What can hang from each mark:
fosaz: bizizub pami
pami: basi fosaz
mize: fetem fosaz
bizizub: suvak
mova: pami sudes
suvak: bizizub manuzis ralubif ribi
basi: ralubif
ralubif: basi
tipiv: bezar fetem
ribi: suvak

Each row was made from one small tree. The marks that hang from a mark follow it in brackets, in alphabetical order. Every link used is in the known rows. Write each row's tree.
(in the rows, 128 means zero)
Known rows:
mize{fetem fosaz{bizizub{suvak} pami}}: [118 137 119 127 152 114  94 148 140 137 137 119  86 139 141 124 145 100
 154 115 128 147 119 108 138 156 132  98 144 150 114  78  95 152 114 128
 144 147 140 136 132  95 153 127 115 107 126 140 107 131  60 148 114 133
 120]
pami{basi fosaz{bizizub{suvak}}}: [146 136 113 134 158 119 115 101 136 156 137 122 150 149 117 115 156 194
 142 128 111 129 123  99 150 123 133 104 148 136 123 135 137 128  98 140
 104 148 129  98 119 118 147 111 123 100 141 117 140 125 148 142 129 127
 125]
basi{ralubif}: [128  95 109 124 121 114 145 132 133 153 204 123 148 138 130 140 132 109
 138 141 118 135 137 145 149 155 111  90 136 141 114 105 116 122 120 136
 129 127 137 120 204 121 135 134 132 108 131 126 136 129 132 125 153 131
  91]
bizizub{suvak{manuzis ralubif}}: [ 87  78 117 137 130 109 149 127 158 145 146 120 159 126 145 151 162 157
 138 126 170 132 141 153 123 133 120  90 126 164 135 116 150 134 118 138
 130 140 140 116 165 113 136 125 133 114 147 148 108 133 117 156 122 140
 127]
bizizub{suvak{manuzis ralubif{basi} ribi}}: [102  93 121 133 127 110 152 125 162 157 130 118 133 112 140 167 164 114
 108 126 166 122 145 153 120 133 110  90 127 167 139 102 150 125 117 146
 126 135 145 112 129 113 128 110 138 118 147 150 104 126 135 156 128 151
 119]
tipiv{bezar fetem}: [117 116 108 116 120 134 163 131 141 167 118 126  82 139 157 120 143 119
 160 125 103 155 137 153 149 163 140 131 148 123 109 108 122  94 127 131
 117 161 121  86 140 117 137 105 126  89 153 103 114 145  82 112 162 169
 111]
mize{fosaz{pami{basi}}}: [154 129 111 120 127 106 135 135 134 144 134 124 119 146 128 129 138 106
 122 125 103 142 123 131 158 153 134 136 145 135 106  54  95 114 109 127
 109 128 125  98 138 104 153 126 122 102 115 148 139 129 112 127 116 136
 116]
suvak{bizizub manuzis ralubif{basi} ribi}: [116 118 102 105 123 115 143 129 151 142  77 116 122 119 140 200 157  56
 109 122 199 108 155 153 120 155  99 114 143 149  95  76 143  72 125 144
 128 129 147  98  83 104 111  74 146 120 119 155  97 120 125 148 131 159
 113]
mize{fetem fosaz{bizizub{suvak{ribi}}}}: [131 133 121 125 167 125 100 146 143 138 163 118 101 133 156 134 167  75
 153 117 129 146 124 112 139 161 130  89 142 154 127  86 102 146 115 132
 136 145 140 131 132 108 150 113 122 107 118 131 107 135  61 159 119 141
 122]
fosaz{pami{basi}}: [130 134 104 120 117 100 122 119 135 162 109 123 119 145 104 121 128 145
 118 129  96 140 130 142 142 139 135 131 141 132 103  88 119  99 110 135
 113 127 123  88 125 106 142 116 122 107 147 152 145 120 133 116 151 144
 119]
bizizub{suvak{manuzis ralubif ribi}}: [101  73 118 135 125 110 150 122 162 148 144 117 131 114 146 163 188 127
 103 122 168 130 144 151 119 133 117  90 122 171 136 111 149 126 116 147
 130 136 143 112 131 110 133 118 134 120 143 153 112 128 122 159 128 150
 129]
ribi{suvak{manuzis}}: [ 96 102  87 112 115 105 139 128 136 148 155 121 167 135 140 135 173 104
 134 131 136 144 139 161 132  68 129 108 121 144 133 106 148  91 123 143
 100 132 136 111 148 117 139 127 144 115 125 158 118 142 146 134 119 158
 132]
ribi{suvak}: [ 99 106  95 115 138 113 125 127 134 154 175 121 160 136 135 132 178 103
 139 135  97 153 136 161 136  69 133 110 124 145 136 108 147  98 120 137
 103 128 134 111 155 121 142 132 143 113 122 146 137 136 150 129 139 147
 128]
pami{basi{ralubif} fosaz{bizizub}}: [164 125 104 126 144 119 126 111 124 155 155 123 150 152 112 126 158 183
 136 131 107 121 125  93 159 136 120  96 154 126 117 128 117 119 101 141
 107 140 131 100 158 116 143 109 122  96 140 105 140 127 155 130 135 117
 103]
fosaz{bizizub{suvak{ralubif}} pami{basi}}: [101 110 108 128 147 110 106 122 144 159  77 119  99 133 121 132 149 189
 105 116 103 133 128 116 121 125 130  99 139 147 120 123 126 126 107 139
 145 144 140 112 124  90 140 118 117 113 162 130 137 108 143 141 144 127
 124]
mova{pami{fosaz{bizizub}} sudes}: [ 85 116 109 123 179 130 124 103 131 144 147 122 139 141 121 113  77 206
 141 140 135 146 124 112 158 135 139 139 148 123 109 120 138 120 109 149
 111 134 114 117 116 122 127 109  78 108 189 160 121 137  91 104 137 129
 121]
pami{basi{ralubif} fosaz}: [166 124 111 129 127 114 140 108 126 156 173 127 161 153 104 129 163 190
 147 137 110 121 129 109 167 135 119 107 154 130 118 109 118 121 102 139
  94 135 127  88 168 124 144 114 123  92 137 122 141 135 157 124 138 119
 101]
suvak{bizizub manuzis ralubif ribi}: [116  91 102 105 119 115 141 126 151 130  94 115 125 122 146 197 192  73
  98 117 202 121 154 154 119 154 109 111 134 156  90  90 144  69 123 148
 133 130 143 101  83 100 119  85 139 122 114 159 108 123 104 154 131 155
 128]
ribi{suvak{bizizub ralubif}}: [ 79  99  97 108 149 118 116 131 138 143 143 119 162 135 140 167 203 119
 148 127 120 143 143 159 127  70 126 108 133 148 122 106 153  89 124 136
 122 133 144 110 150 111 133 118 145 115 111 142 131 130 146 139 142 133
 128]
mova{sudes}: [ 98  98 106 119 171 118 140 119 138 150 153 121 205 140 129 122  71 140
 149 143 111 151 136 150 155 132 133 147 141 135 109  99 144 137 117 149
 102 131 118 106 155 143 127 123 114 107 158 146 132 134 103 116 154 146
 124]
fosaz{bizizub}: [117 117 100 117 161 122 114 126 136 152 146 118 131 140 143 122 123  92
 130 133 117 149 131 130 134 154 130 102 130 136 117 130 132 109 117 134
 132 132 131 124 133 111 137 114 133 110 135 110 137 121 109 136 144 141
 118]
fosaz{pami}: [115 118 106 122 115 101 124 125 136 154 137 123 109 138 112 121 115 115
 118 134 114 149 129 146 139 142 133 127 132 136 102  88 121 108 116 133
 127 126 127 108 123 101 140 137 124 111 138 148 143 125 109 114 144 138
 118]
ralubif{basi}: [123 158 112 120 146 115 134 126 140 171 151 123 151 135 121 130  81  67
 155 149 115 132 136 157 144 155 119 121 145 130 123  87 136 110 121 126
 108 125 127 103 147 128 128 106 146 104 135 126 121 126 138 122 147 150
  99]
tipiv{fetem}: [119 125 108 122 130 116 147 126 141 159 162 128 103 138 151 121 111 102
 163 130 109 150 137 167 148 161 127 127 141 129 111 105 120  96 120 131
 115 132 116  90 148 120 144 106 132 109 138 108 116 138  90 122 150 157
 111]
bizizub{suvak}: [ 94 106 124 144 143 113 130 121 155 158 189 120 142 132 138 121 139 131
 147 135 130 146 134 153 133 132 130  93 129 160 122 118 146 148 116 138
 130 139 137 120 152 122 143 137 131 117 134 148 136 125 126 148 141 142
 128]

Which tree is each row?
[110 103 102 124 127 105 117 121 148 156  62 117  88 125 126 141 163 166
  76 109 129 126 133 117 114 123 125  97 133 153 117 121 126 110 107 149
 142 142 142 111  95  86 136 111 120 119 163 145 127 108 143 146 134 143
 126]
fosaz{bizizub{suvak{manuzis ralubif ribi}} pami{basi}}
[148 120 114 137 144 118 124 109 132 157 160 123 146 147 115 123 162 204
 139 129 113 118 125  92 153 124 120  87 151 138 121 135 122 137 100 144
 114 148 138 107 157 116 144 118 121 101 141 113 140 124 167 142 133 114
 107]
pami{basi{ralubif} fosaz{bizizub{suvak}}}
[ 86 103 126 139 155 116 135 128 157 162 150 119 150 124 133 152 140 146
 148 134 131 132 138 154 127 134 117  94 136 158 142 109 150 144 118 132
 131 137 140 114 168 120 134 125 139 111 146 129 119 126 133 147 144 132
 112]
bizizub{suvak{ralubif{basi}}}
[ 98 104 103 129 119 107 116 125 147 153 107 116  71 124 133 123 129 117
  80 119 146 140 130 118 114 126 127  96 124 155 104 121 125 122 113 151
 151 142 146 134  80  87 137 133 120 128 146 153 131 110 126 143 126 143
 131]
fosaz{bizizub{suvak{manuzis ribi}} pami}
[ 85 110 110 131 145 112 108 132 145 158  97 119  90 125 125 134 120 146
 110 123 120 138 127 120 118 131 123  97 134 147 121 119 131 131 113 136
 156 140 144 132 122  89 134 132 124 116 156 126 128 110 131 137 138 124
 115]
fosaz{bizizub{suvak{ralubif{basi}}} pami}
[ 78 114  90 107 128 112 131 133 140 145 113 120 167 132 138 174 174 110
 151 127 156 127 147 160 123  71 115 108 135 145 121  94 156  79 128 139
 114 138 147 109 142 109 124 106 151 116 116 153 104 134 157 141 121 147
 125]
ribi{suvak{bizizub manuzis ralubif{basi}}}
[ 87  99 120 137 133 108 151 128 159 154 130 120 158 124 138 155 138 145
 144 129 169 124 142 154 125 135 114  90 132 160 139 107 151 134 119 136
 126 140 141 114 163 115 129 119 138 112 148 143 100 131 133 153 123 142
 115]
bizizub{suvak{manuzis ralubif{basi}}}
[ 71 114 116 129 186 130 127 106 138 149 131 122 141 133 120 127  75 222
 145 140 137 137 127 111 151 132 132 131 152 129 121 119 142 133 108 149
 115 139 120 118 127 121 122 109  81 108 197 157 111 134 104 111 137 123
 116]
mova{pami{fosaz{bizizub{suvak{ralubif{basi}}}}} sudes}
[132  69 100 109 114 109 162 126 148 141 109 118 135 115 143 185 195  87
  78 122 176 127 149 153 126 153 111 112 123 152 135  93 140  80 118 144
 113 120 134  96 123 106 125  95 138 109 144 140 104 134 103 145 131 155
 124]
suvak{manuzis ralubif ribi}
[156 117 113 134 143 120 126 107 134 158 161 122 133 143 116 128 175 189
 121 127 112 118 127  91 150 122 118  85 149 142 121 133 123 135  99 148
 114 145 139 105 142 116 143 116 121 103 140 116 141 123 169 142 136 118
 107]
pami{basi{ralubif} fosaz{bizizub{suvak{ribi}}}}
[ 88 116 113 126 168 125 133 103 132 146 158 124 149 143 114 116  79 207
 147 144 138 147 126 124 164 135 138 146 148 124 108 107 138 121 109 148
 101 130 113 107 125 127 128 114  78 106 186 171 121 141  91 100 140 133
 123]
mova{pami{fosaz} sudes}
[ 97 108 108 131 131 112 104 124 146 158 122 116  66 123 129 121 133 115
  83 122 118 145 127 120 119 126 129  98 126 153 106 123 126 129 111 148
 155 140 145 134  84  89 139 138 122 126 145 142 144 108 129 139 140 138
 125]
fosaz{bizizub{suvak{ribi}} pami}
[124 135  95 115 135 108 105 121 132 160  84 119  99 143 114 116 122 143
 104 123  94 139 126 117 133 139 134 117 141 129 103 113 117 101 109 137
 130 134 129 105 110  95 140 112 121 110 154 130 144 110 131 125 147 140
 122]
fosaz{bizizub pami{basi}}
[116 109 108 131 126 110 111 122 143 163 111 118  72 128 120 128 151 155
  81 118 100 128 129 111 123 125 122  87 136 152 107 122 113 126 106 151
 150 143 146 120 112  93 140 124 116 122 154 142 146 101 160 140 149 134
 113]
fosaz{bizizub{suvak{ribi}} pami{basi{ralubif}}}
[ 79 118  98 107 152 119 117 132 138 151 134 119 161 131 135 172 180 110
 154 132 119 135 142 160 127  69 119 110 139 144 127  95 156  90 125 134
 118 133 145 109 145 114 126 113 149 113 114 141 123 129 159 135 142 135
 118]
ribi{suvak{bizizub ralubif{basi}}}
[119  94 112 109 148 125 121 125 148 140 122 114 112 122 140 192 193  76
 104 123 147 133 149 155 126 154 114 114 139 155  97  93 141  82 120 141
 139 124 143 100  92 106 123  93 138 119 111 138 134 116 108 146 160 139
 123]
suvak{bizizub ralubif ribi}
[155 115 110 135 134 117 132 106 135 155 153 122 134 142 118 129 173 189
 119 126 132 113 128  91 148 122 116  84 148 141 120 133 123 131 100 151
 111 147 140 106 139 114 142 113 121 105 142 124 133 124 169 145 126 124
 110]
pami{basi{ralubif} fosaz{bizizub{suvak{manuzis ribi}}}}
[131 138 118 127 145 113  96 146 136 142 131 120  91 141 136 129 158 128
 151 112 114 135 121 100 140 150 126  90 152 149 115  77  86 147 111 131
 140 150 140 125 152  97 152 118 112 103 134 139 109 127  86 146 120 130
 111]
mize{fetem fosaz{bizizub{suvak} pami{basi{ralubif}}}}
[107  95 116 138 117 109 145 119 159 153 165 118 123 122 145 135 156 103
 108 126 168 136 140 154 124 130 122  91 121 169 119 113 146 130 116 152
 125 137 143 118 112 116 137 124 131 126 134 169 122 126 127 156 127 161
 134]
bizizub{suvak{manuzis ribi}}
[149 117 109 136 137 116 132 108 132 153 152 124 150 149 118 124 160 203
 137 127 130 115 126  91 152 126 118  84 149 138 118 134 124 136 101 147
 111 150 138 107 156 115 142 114 121 102 142 120 131 127 163 143 121 121
 109]
pami{basi{ralubif} fosaz{bizizub{suvak{manuzis}}}}
[ 94 116 114 131 175 127 129  99 133 152 142 123 141 143 114 116  98 252
 140 135 119 130 127 104 160 124 131 121 158 128 108 125 127 131 103 156
 110 143 122 107 143 126 130 104  73 108 201 166 122 130 129 111 143 124
 113]
mova{pami{basi{ralubif} fosaz{bizizub{suvak}}} sudes}
[127 113 117 135 158 123 119 115 140 152 156 120 128 131 123 135 147 140
 127 134 138 133 125 103 142 129 121  99 138 141 132 127 140 136 107 139
 122 140 139 122 110 110 135 125 130 106 135 105 128 129 127 142 124 119
 116]
pami{fosaz{bizizub{suvak{ralubif{basi} ribi}}}}
[ 84  97 111 131 143 112 108 130 145 152 102 119  91 127 128 133 134 156
 106 121 120 143 127 118 117 130 127  96 130 150 117 124 129 130 113 137
 157 141 144 134 123  86 137 138 122 118 153 128 135 112 121 141 137 125
 123]
fosaz{bizizub{suvak{ralubif}} pami}
[148 144 116 119 130 108 112 147 131 142 139 124 105 145 126 134 157 113
 159 118 111 137 124 119 153 161 127 113 154 140 113  52  81 129 114 127
 120 138 130 107 161 106 154 115 115  96 127 147 110 138  76 132 128 135
 108]
mize{fetem fosaz{pami{basi{ralubif}}}}
